Each row comes from the steps of one walk. Every step used is in the known rows, and no mark comes twice. Write the walk behind each row, first mark first.
Known rows:
zugu > rila > lorok > nibi > lugav > lerus > ranogi > zagig: [-27  13  45  83 -33  -2 -39  53   8 -19 -16   9 -75  14 -48  18 -23 -56
 -11 -35  14  29   1  37 -11 -42  -1  -1   3 -10  18   8   2   8  -3]
zugu > lerus > lorok > rila: [  8  12  32  44 -31  -9 -56  18 -10  -7  -1 -23 -34  16   2  12 -23  -4
 -40  20  29   7  16  22  -7  -9  15  11  -5 -16  19  24  -2  -3  -5]
lorok > lerus > zugu: [ 20  11  22  49 -21   6 -35   7  -8  -7  -9  -1  -5   1  11  23  -2  -5
 -25  33   6   2  24  21  25  27 -12 -29 -12   4 -18   1  -6   7  13]
zagig > ranogi > lerus > lorok > rila: [ 11  15  28  30   4 -20 -24  24  20 -45  -9 -14 -45  34  24 -15   3   4
 -29  12   9 -18  -2  23   2  -1  18 -13  14  -5   6  17 -24   9  -4]
zotip > zugu: [ 23  -9  -4  -7  13   7   1  -8   4   2  -4   9   9 -16  -2   9  12   5
  -7  10   7 -15   5   3  -3   9  -7 -14  -1   5 -21  -1  -5   5   7]
lugav > nibi > lorok > rila > zugu > lerus > ranogi: [ 15  16  59  53 -40  -7 -81  30 -19  17  -2 -12 -40   7 -37  50 -35 -36
 -10  24  17  39 -25  29   1 -32  15  -3  -7 -28  19  14 -34  -8   2]
rila > lorok > nibi > lugav > lerus > zugu: [ 22   2  68  88 -35  11 -51  23 -13  -2 -42  13 -23  13 -33  75  -6 -39
 -28  -5  13   1  16  29   8  -7 -36 -39 -14   5  -7  33   5  24  -8]
zotip > zugu > lerus > ranogi > zagig > vebo: [-31   6 -15  21 -14  -4  -6  34   4 -17 -15   3 -46 -55  -1  13  20  -7
  -2  23  40   2  18   5  10  14  12  21 -10   1   1 -56 -36  -4  24]
ranogi > lerus > zugu > vebo: [ 11   2  29  28  -8  -5 -26  11  10  -9  -6  -6   1  -5  23  39   8  -8
 -45  31  15 -29  26  10  44  38  15   9  -5 -15 -28 -13 -23   7   8]
zagig > ranogi > lerus > lorok: [ 14  20  17  20  12 -11  -4  17  19 -38 -30 -21 -42  13  30   1  13   8
 -12  18  11 -26  14  -4  19   3  15 -11   9   2  -5  -1 -32  -8   2]
lugav > nibi > lorok > lerus > zugu: [ 32   0  50  60 -28  23 -47   3 -10  -6  -7 -13 -17  -7   5  88 -22  -7
 -25  51  -1   8   6  18  28   5  -2 -22  -4  -9 -13  39 -19  -4  -1]
ranogi > lerus > zugu > rila > lorok > nibi > lugav > vebo: [ 13  -7  72 116 -28 -10 -77  31  22 -14 -52   9 -42  24 -21  81  18 -50
 -65   0  -9   3  20  53   2  -5  -8 -20 -39   6 -22  18 -11  28  22]
rila > zugu: [ 22   2  15  10   1  -6 -13  -7  -5   9 -15   7   9  -2 -18  30  -1  -7
   6  13  14  12  -5  15   0   7 -20 -11 -18  -4 -18  -6  -8   8  20]
pinek > zagig: [-23 -20  12   5  14  21  24   1   7  -7  -2   5 -35  -8  -4   0   5   3
   9   5   5  12  27  14   0   7  -6  24  -2  -3 -13   2  -2  11 -16]
ranogi > zagig: [-17  -3  -3  -5   5  14  30   1  19 -32   3   2 -18 -14   3  14 -15  10
   5  12   8   5   4  13 -12   2  -2  20  -6  -8 -16  -8   5   7   8]
lugav > nibi > lorok > lerus > ranogi: [  7  16  20  50 -21  11 -53  22  -5  -3   4 -14 -37 -11   1  17  -5 -17
   7  14 -22  11 -18  -9  33 -23  22 -21  19 -11  18  22 -28 -27  -2]
zagig > ranogi > lerus > lorok > nibi > lugav > vebo: [-11   7  49  77   0 -16 -50  29  17 -40 -51   2 -61  26   1  29  47 -26
 -28   9 -44 -35  39  37  19  -3   6 -33 -35  17   0  -3 -33  13   9]
lerus > lorok > nibi > lugav: [ 10   9  43  49 -28  -5 -50  16  -9 -14 -36  -4 -23  32 -13  26  22 -22
 -13  -3 -28  -6  21  27  16 -17 -22 -34 -21   2   2  33   8   7  -5]
lerus > lorok: [ 18   2   9  13  -5  -1 -16   4  -2 -12 -16 -24 -14   3  11  18   3  -1
 -10  13   8  -3   6  -8  11 -15  -2   5   5  -7   1  16  -6 -10   4]
nibi > lugav > vebo: [-11 -31  24  37  19 -13 -35   2   4  11 -23   9  -5  -8 -24  28  18 -10
 -18   3 -24 -17  19  27  -9  -3  -8   0 -36   8  12 -22  -7  13  31]
zugu > rila > lorok: [ 17   0   6  25 -16 -10 -19  11  18   8  -9  -9 -16  -2 -12  17 -19 -11
  -9 -14  40  39  -9   1 -24 -18   7  10  10  -1   8  24   5 -11   0]
nibi > lorok > rila: [ 22 -15  27  11 -26  -9 -35   1   6 -13  20   5  -7   9  -1  11 -30   7
 -10   0  20  10 -44  15  -8 -14  -4 -18  23  -9  21  42   8   5  -9]
lerus > ranogi: [ -5  13  -5   4  -4 -14 -13  21  -6   4   0  -8 -16   7  -5 -37  12 -23
  12 -13  -9  10  -5 -11  19 -23  12  -6  13  -3  12 -26 -17 -10   9]
pinek > vupiv > nedo: [-32  -4   3  -6  30   7   9 -11  -2  -2 -12 -14 -41  26  -7  13  10  -5
 -27  -3 -11   9  41  -3 -15  10  -5  12 -10  13   0 -20 -41   9 -23]
vupiv > pinek > zagig > ranogi > lerus > lorok > nibi > lugav: [ -10   12   76   68   13   10  -10   21   15  -43  -66   -5 -106   34
   21   -8   32   -8   -7    3   -5   -4   34   47   22   14  -15  -32
  -24   15  -15  -12  -17    9    0]
vupiv > nedo: [-16   2   2 -19   2  -3   0 -11   2  -1  -8  -9 -23  27   2   3  -9  -1
 -19  15  -9  18  10  -5  -5   2  -6   5  -3  16   1 -12 -26 -13 -17]
lorok > nibi > lugav > lerus > zugu > rila: [ -8   1  80  77 -43  -6 -54  32 -38  17 -14  17 -35  47 -46  53 -24 -60
 -58   6   2   2  38  70   9  -4 -21 -25 -25  -9   1  10   2  35 -10]
lugav > lerus > zugu > rila > lorok: [ 24 -10  44  61 -22   0 -28  18  -7  15 -10  -9 -30   2 -23  68 -40 -31
 -45   5  64  25   9  16  -8 -13  -3  11  10 -12   1  19  -8   9   1]
rila > zugu > lerus > lorok > nibi: [ 24  38  42  61 -58   4 -58  16 -21  -6 -39  -9 -38  16 -14  55   1 -29
 -18  29  13  15  31  25  17  -2 -11 -23 -36  -7 -15  21 -14  -3  -1]
zagig > nedo: [ -2   3   0 -26 -13 -12  17  -9  -1  -9 -16  -6 -14  -5  -7   8  13  -9
 -11  -3  15  16  15   4  -1   5   3 -23 -11   4  19 -12 -12   0  -2]
lorok > lerus > zugu > vebo: [ 12   8  15  45 -29  -6 -51  11  -5   2   5  -2   5 -14  11  29   2  -8
 -30  40  18  -2  43  23  42  40   9 -13 -17  -4  -8  -8 -15  -7   9]
zotip > zugu > rila > lorok: [ 37 -10   2  17   0  -5 -18   4  23   7 -12   2  -7 -18 -16  26  -6 -10
 -16  -7  49  26  -9   6 -27 -12  -2  -3   7   1 -13  23   1  -5   9]
rila > lorok > nibi > lugav > vebo: [ -2 -13  29  76 -16  -2 -54  15  20  -9 -41  14 -21  -1 -30  49  37 -28
  -5 -22 -28   9   8  22 -12 -19 -13 -23 -35  21   8  21   6   6  11]

Write each row's walk:
[  8   9  38  59 -37 -16 -55  24  10   4 -28  11 -27  24 -36  24  -3 -37
 -11 -29   2  35   2  37 -20 -22 -17 -25 -18   9  11  40  18   2  -7]
zugu > rila > lorok > nibi > lugav
[ 28  29  66  75 -50  -8 -83  19 -22   6 -59  -1 -34  18 -35  63   2 -30
 -20  26   4   4  34  45  13  -2 -31 -35 -55  -3  -9  16  -9   5  13]
rila > zugu > lerus > lorok > nibi > lugav
[ 31 -14  73  73   2 -18 -70  13 -18   6 -23   7 -20  23 -37  59 -21 -18
 -42  16  24 -10  -9  54  -5  -9 -31 -13 -15 -23   8  24 -10  29  19]
nibi > lugav > lerus > lorok > rila > zugu
[ -3 -12  31  33 -15   3 -23  13 -22  16  13  -3  -4 -11  -9  54 -17 -20
 -40  27  40 -19  40  18  35  21  10  16  -1 -19   3 -14 -19   8  -5]
lugav > lerus > zugu > vebo
[ 31   5  11  38 -27   6 -37  -3   9 -10  -1   4 -10 -16  15  16 -22  18
  -1  17  15  -5 -20  -6  20   8  -3 -36  14   2   7  33  -3 -11   3]
nibi > lorok > lerus
[  6  -6  49  48  -1   0   3  30  32 -29 -35  -8 -76   5   0  31  -9 -14
 -19  21  57  33  37  37  -5  11   1  11   0   1 -26   0 -30  13  -5]
pinek > zagig > ranogi > lerus > zugu > rila > lorok
[ 19  14   3  62 -25  -7 -44  15  22  -3  -4  -1 -23  -8   0   8 -18  -3
 -17  -5  37  35  -4   8 -13   1   9 -12   5   3   7  34   2 -14   4]
zugu > rila > lorok > lerus
[ -2   4  52  83 -33  -4 -54  31  -3  10 -19  17 -42  22 -45  39 -21 -43
 -31 -33  17  14   3  37 -16 -21 -10 -17  -6  -2  19  44  11  14 -18]
zugu > rila > lorok > nibi > lugav > lerus
[ 17  11  31  54 -28  -3 -44  16  12 -11 -38  12 -12  10 -22  26  18 -20
   7 -29 -12  19  -6  15  -7 -15 -25 -39 -16  17   0  39  19   2  -8]
rila > lorok > nibi > lugav
[ 28  15  -5  56 -14   7 -33   3  26 -13 -15   0 -11 -21  13  11   2  13
   3  -3  19  14 -12 -12  -2   8   2 -23   5  12  -3  33   2 -15   6]
rila > lorok > lerus
[  2  17  15  45 -46  -4 -32  22  12  -6  -9   5 -28  22 -17  18  -2 -35
  -7 -26  12  44  -6  18 -17 -23   4 -15  -2   5   6  44  11  -5 -20]
zugu > rila > lorok > nibi
[  7  27  32  43 -33 -27 -67  31 -17  13  -4  -1 -28  17 -31 -13 -13 -34
 -12   7  25  30  -4  32   0 -12   6  -7 -14 -15  14 -26 -22   2  19]
lorok > rila > zugu > lerus > ranogi
[  9  33  19  31 -26 -17 -46  23 -21  26 -23  -7 -26  -6 -26   0  -6 -29
   4  16  24  16  12   4  19 -11   3  -8 -19  -8   2 -42 -33 -10  24]
rila > zugu > lerus > ranogi
[ 26  -6  48  60  -7  -4 -44  10 -15  -5  -3  -1 -25  20 -18  54 -18 -17
 -41  19  34   0 -13  34  -1 -13 -11  -1   1 -24   4  31 -14  23   8]
lugav > lerus > lorok > rila > zugu
[ -4  18   7   5  15  -8  10  16  19 -26 -15   3 -28   6  18 -17   9   8
  -1   5   1 -26   9   3   7  17  16 -14   2  10  -9 -18 -29   3  -3]
zagig > ranogi > lerus
[ 12  -1  59  85 -41   2 -67  27  -7   8 -24  12 -14  -6 -30  81   0 -42
 -31   0  26   0  34  32  29   6 -16 -22 -20  -2   4  25  -2   9 -13]
rila > lorok > nibi > lugav > lerus > zugu > vebo
[ 16 -11  40  56 -14 -13 -61  14 -11   4  13  -3 -16   3 -18  57 -16 -21
 -40  24  44  -4   6  35  17   4   9  13  -2 -34  16  22 -20   8   1]
lugav > lerus > lorok > rila > zugu > vebo
[ 41   0  43  57 -50  -7 -60  10  -8   2  -1  -5 -22   5   0  46 -46 -11
 -39  41  39  18   2  29  20   7 -10 -34   5  -9   0  24  -8  -1  12]
nibi > lorok > lerus > zugu > rila
[ -1  36  29  51 -58   8 -47  21 -18 -14 -23 -17 -46  16   4  26   1 -24
 -24  15   1   2  39  10  19 -10  10 -13 -20  -3   4  29  -3 -10 -21]
zugu > lerus > lorok > nibi
[ 26  23  48  76 -46   0 -41  29  17 -25 -29   0 -36  33   5  51   0 -41
 -47  -3  15  17   4  26  11  -1  -2 -23  -5  -3 -33  39  -3  16  -7]
ranogi > lerus > zugu > rila > lorok > nibi
[ 13  16  23  33 -25   0 -37  11 -13   1 -23 -30 -33  -8   8  25 -17  -1
 -24  29  29  -6  32  -6  10  -7  11  12  -9 -11   7   8 -13 -17   0]
zugu > lerus > lorok
[ -4 -12  38  38  13   0 -24   9 -15  19 -11  14 -13   0 -27  24 -18  -9
 -19  -5   5 -27   8  20   1   2 -13  -3  -6  -5  15  -5  -4  19   3]
nibi > lugav > lerus
[ 15   5  26  46 -18  22 -40   1   1  -7   3  -6 -21 -15   8  58 -18   6
  -7  26 -12   1 -12   4  14   1  13 -17   5  -8   4  49 -14 -14 -13]
lugav > nibi > lorok > lerus
[ -7  11  33  33 -25  -3 -36  14  -8  -3 -21  20  -8  27 -24   6  16 -24
   0 -17 -37  -2  11  34   5  -2 -20 -37 -26  11   2  16  13  13  -7]
lorok > nibi > lugav
[-14  23  29  38 -29 -15 -39  32   1 -14  -2   1 -47   1 -30   0 -30 -22
  -8  18  32  33  -2  49 -14 -13   4  13 -21 -23  -1 -33 -15   9  24]
lorok > rila > zugu > lerus > ranogi > zagig
[ 24  -5  26  31 -20 -28 -63   9   2  -2   4 -11   1   6 -10  42   2 -14
 -25  28  33  19   3  39  10   4   4   7 -12 -22   7  18 -11  -2  12]
lerus > lorok > rila > zugu > vebo
[ 35   7  18  24 -14   8 -35   5  -8  -1 -26 -20 -22 -22   3  35  -2   3
 -30  37  38 -18  32  -2   9   3   4  -1 -12  -6 -14   3 -16 -11   7]
zotip > zugu > lerus > lorok
[-26  14  -7 -28 -13 -11  31  11  13 -36 -12 -15 -49 -15 -11 -15  10 -20
  11  -5  15  25  14   4   4 -20  13 -10  -1  -7  18 -44 -24  -4  13]
lerus > ranogi > zagig > nedo
[ 13  16  32  17   2  -8   1  17   7 -26 -24  -5 -25  16  16  17   4  -5
 -21  31  13 -19  25  20  21  23   1 -20  -3   8 -26 -25 -31  14   9]
zagig > ranogi > lerus > zugu
[ 17  21  -9  26 -23 -12 -13  20  38 -34 -20  -7 -65 -38 -13   2   7 -22
 -16  -1  57  45  12  18 -10  -9  16 -35   1  -1   2 -13 -23 -14  25]
zotip > zugu > rila > lorok > lerus > ranogi > zagig > nedo
[ -5  12  56  49 -39   6 -53  30  -1 -13   0 -12 -61  -9 -35  65 -47 -25
  -3  35  26  42 -20  44 -10 -31  12  19 -11 -38   4   7 -31  -1  10]
lugav > nibi > lorok > rila > zugu > lerus > ranogi > zagig
[ -7  16   0   7  -8   9  -4  24   7 -15  -9  -5 -42 -35 -10  -6  -8  -9
  -1  22  29  -2  24   9   4  -5  12  13  -7  -9 -17 -46 -20  -4  16]
zotip > zugu > lerus > ranogi > zagig
[  6   8  43  78 -23  10 -43  19   2   0 -29  19 -26   7 -32  43   0 -26
  -7 -31   2  -4  -2  16  -2 -14 -19 -29  -6   8  10  41  10  15 -16]
rila > lorok > nibi > lugav > lerus
[-32 -13   9  -9  16   6  36  12  10 -14  -4   3 -53  -3  -9 -23  11   4
  28  10  15  19  40  23  -9  10   0   9  -3  13   1 -19 -19   2 -20]
pinek > zagig > ranogi
[  8   8  51  81 -53  10 -36  29 -12  -1 -12   4 -42  25 -25  65 -22 -55
 -45  -7  36  29  17  31   0 -16  -6 -14   2  -6  -4  38  -1  17 -22]
lugav > lerus > zugu > rila > lorok > nibi
[ 10  30  28  53 -23  12 -26  17  10 -44 -26  -8 -39  33  29  21  27 -16
 -33   2 -29 -26   6   0  32  -3   8 -22   4  -5 -22  43  -8   9 -13]
ranogi > lerus > lorok > nibi
[ -9  15  47  87 -36 -16 -68  52 -10  14 -20  10 -58  26 -51   4  -8 -68
 -17 -46   7  23  -2  23   3 -46   0 -25   6  -3  32  15  -7   2  -9]
zugu > rila > lorok > nibi > lugav > lerus > ranogi
[-10   5  26  52 -52 -25 -53  36   5 -20 -11   7 -52 -31 -16  46 -24 -13
  -2  32  63  40 -37  34   2   0  -5   6  -2 -16  26 -19 -30   3  29]
nibi > lorok > rila > zugu > lerus > ranogi > zagig > vebo
[  7  15   2  34 -24   5 -24  19  20 -38   4  -5 -44 -28  11  -7 -21   5
  19  17  11   7 -24  -2  24 -13   5 -22  25  -9   7  -1 -15 -18  17]
nibi > lorok > lerus > ranogi > zagig
[ 16  18  24  28 -24  -3 -32   3 -16  20 -23   2  -9 -13 -19  39 -21  -8
  -8  27  32  11  15  18  -1  15  -7  -2 -33  -6 -11 -16 -16   1  16]
rila > zugu > lerus
[ 26   9  10  36 -32   1 -28  14  17  -8 -13  13 -20   8 -20  28  12 -31
 -14 -19  22  29  -2  21 -20 -16  -5 -30  -2   8 -16  41   9   0 -15]
zotip > zugu > rila > lorok > nibi
[ 32  19  41  39   3 -25 -36  16  18 -38 -25  -6 -36  30   9  17   4  -2
 -23  26  21  -4  -9  40   2   5   0 -24  -5  -6 -12  10 -34  16  14]
zagig > ranogi > lerus > lorok > rila > zugu
[ 24  12  19  34   8   5 -17   6  16 -30 -23 -20 -27   8  34  23   9   6
 -31  16  -3 -34  -2 -14  25   2  10   4  11 -14 -22  22 -18   2   7]
ranogi > lerus > lorok
[-42 -28  13  29  21  12  26  -1   3  -2 -23   3 -58 -24  27   6  31  11
   8   3  33  35   1  12   7  33  -7  26  -8  14   9 -34 -11   2  11]
vupiv > pinek > zagig > vebo
[ -8  31  17  26 -22  -2 -18  24  -2  -8 -22  -7 -45 -22 -23  13 -21 -19
   9  26  32  23  13  21   4  -6   0  16 -24 -17 -13 -50 -27  -5  32]
rila > zugu > lerus > ranogi > zagig
